What can hang from each mark:
bodok: kuda nizir tuti
tuti: bodok kuda
kuda: bodok rufa
rufa: kalo kuda nizir
nizir: bodok kuda rufa

Every row comes from one small tree of marks. The marks that hang from a mark follow it in brackets, in alphabetical order. Every link used is in the known rows. Which tree was each row made from?
In the rows, 128 means zero.
Known rows:
rufa{nizir}: [126 143  62 115 102 124 119 148 123 139 105 123 161 153 128 127 150  72
 157 141 106 194]
nizir{bodok}: [131 155 121 130 152 119 105 147 165 130 103  90 149 121  86 100 141 128
 107 145 121 129]
kuda{bodok{nizir tuti}}: [163 114 131 164 138 200  93 103 158 114 126  62 149 100 149 141 134 158
 130 127 163 106]
nizir{bodok{tuti} kuda}: [123 166 180 132 172 143 110 128 181 134 120  86 148  95 106  94  84 204
 107 120 131  82]
nizir{kuda{bodok{tuti}}}: [123 134 140 153 148 146 117 105 150 129 131  82 147 112 133 101 112 191
 140 130 136  91]
tuti{bodok{nizir{rufa{kalo}}} kuda}: [167 160 136 110 157 152 139 159  94 149 190 175  78 196 125 149  71 109
  72 156 167 166]
rufa{kalo nizir}: [130 125  71 103  89 107 144 125  76 162 111 168 152 179 120 126 154  74
 180 112  93 200]
tuti{bodok kuda}: [163 142  81 108 131 104  94 178 112 134 112 157  97 201  92 129 100  97
  45 195 138 167]
kuda{rufa}: [121 119  90 133 128  99 131 133 155 121 108 122 124 103 111 124 179  77
 115 154 126 120]
nizir{rufa{kuda{bodok{tuti}}}}: [ 99 118 158 172 114 133 135 134 128  93 130  94 124  82 157 109 142 171
 148 132 139 102]
rufa{kalo kuda nizir}: [109 113  77  83  47  82 152 134  50 143  98 194 141 170 140 140 172  67
 179 109  84 194]
rufa{kuda{bodok{nizir}}}: [130 124 103 125  97 145 119 122 121 104 128 104 136 117 156 150 173 101
 133 138 143 130]
rufa{kalo kuda{bodok{tuti}} nizir}: [103  72 113 111  53  99 134 108  54 136  87 160 148 155 158 135 165 136
 194  91  92 156]
bodok{nizir tuti{kuda{rufa}}}: [178 113 151 126 135 172  87 132 170  91 136 119  96 105 140 173 110 121
  61 146 177  97]
bodok{nizir tuti}: [184 140 129 152 131 210  92 125 170 111 120  90 145  87 142 156 118 130
 105 130 165 119]
bodok{kuda{rufa{nizir}} tuti}: [126  93 105 159 110 146 137 104 149  92 108 117 139  64 158 168 141  98
 152 111 111 110]
nizir{kuda{rufa}}: [103 152 115 118 153 102 151 123 159 135 144 128 124 106 120 112 141 109
 122 142 128 102]
bodok{nizir{kuda{rufa}}}: [132 169 126 110 163 160 148 116 172 134 175 117 127 101 148 151 126  96
 117 131 158 109]
nizir{bodok{tuti} kuda rufa{kalo}}: [102 170 232 147 189 139 164 117 146 150 177 117 126  99 118  79  65 230
 147  87 131  79]
kuda{bodok{tuti} rufa{kalo nizir}}: [ 96  55 121 134 107 100 135  86 100 148 101 136 137 133 145 129 172 139
 190  94 105 118]

Which tree is each row?
[109 179 157 138 161 124 191 120 109 152 198 149 120 133 125  88  99 149
 165 113 130 128] => nizir{kuda rufa{kalo}}
[103 101  83  99 101  80 158 115  97 157 114 175 132 149 124 135 180  63
 171 112  96 163] => kuda{rufa{kalo nizir}}
[137 135 218 144 164 128 123 140 132 119 155 129  99 131  99  97  77 201
 103 114 142 101] => nizir{bodok{tuti{kuda}} rufa{kalo}}
[133 151 210 155 174 143 100 161 176  97 149  88 107 105 105  99  74 201
  81 140 152  97] => nizir{bodok{tuti{kuda}} rufa}
[ 98 111 150 148 157 121 131  96 160 127 131  95 130  91 139 109 133 178
 139 127 136  63] => nizir{kuda{bodok{tuti} rufa}}
[106 142 162  95 136 120 141 113 113 175 126 146 157 154 124 109  94 177
 170  78  98 139] => rufa{kalo nizir{bodok{tuti} kuda}}
[135 111  75 138 130 104 171 113  95 144 122 177 111 133 118 150 145  73
 117 137 112 125] => tuti{bodok{kuda{rufa{kalo}}}}
[107  90  97 105 119  79 108 133 122 116 131 129 108 177 126 136 156  94
 123 156 124 146] => tuti{kuda{bodok rufa{nizir}}}
[174 158  74 145 145 189 139 130 132 127 147 127 133 125 142 177 106  69
  97 149 148 149] => tuti{bodok{kuda nizir}}
[158 130 167 132 145 132  68 153 169 104  99  97 121 127  89 113  99 175
  62 148 138 104] => nizir{bodok{tuti{kuda}}}
[123 131 104 115 119 116 158 108  92 145 132 148 157 152 119 139 135  95
 181  86  85 166] => rufa{kalo nizir{bodok{kuda}}}
[137  93 125 118 107 114  90 145 144 103 101 137 110 131 128 146 122 119
  94 145 130 129] => bodok{tuti{kuda{rufa{nizir}}}}
[156  97 136 136 122 117  87 142 156  90 101 127  96 113 112 137 126 132
  67 158 145  96] => bodok{tuti{kuda{rufa}}}
[129 172 120 126 134 160 146 166 123 136 155 140 113 128 156 147 110 100
  99 155 153 154] => tuti{bodok{nizir{rufa{kuda}}}}
[ 93 122 116  73  74  75 144 137  71 150  96 175 148 167 125 127 161 102
 169  97  81 175] => rufa{kalo kuda nizir{bodok}}
[104 103 168 160 104 118 157 115  86 113 139 134 116 108 149 106 145 174
 171 107 127 106] => nizir{rufa{kalo kuda{bodok{tuti}}}}
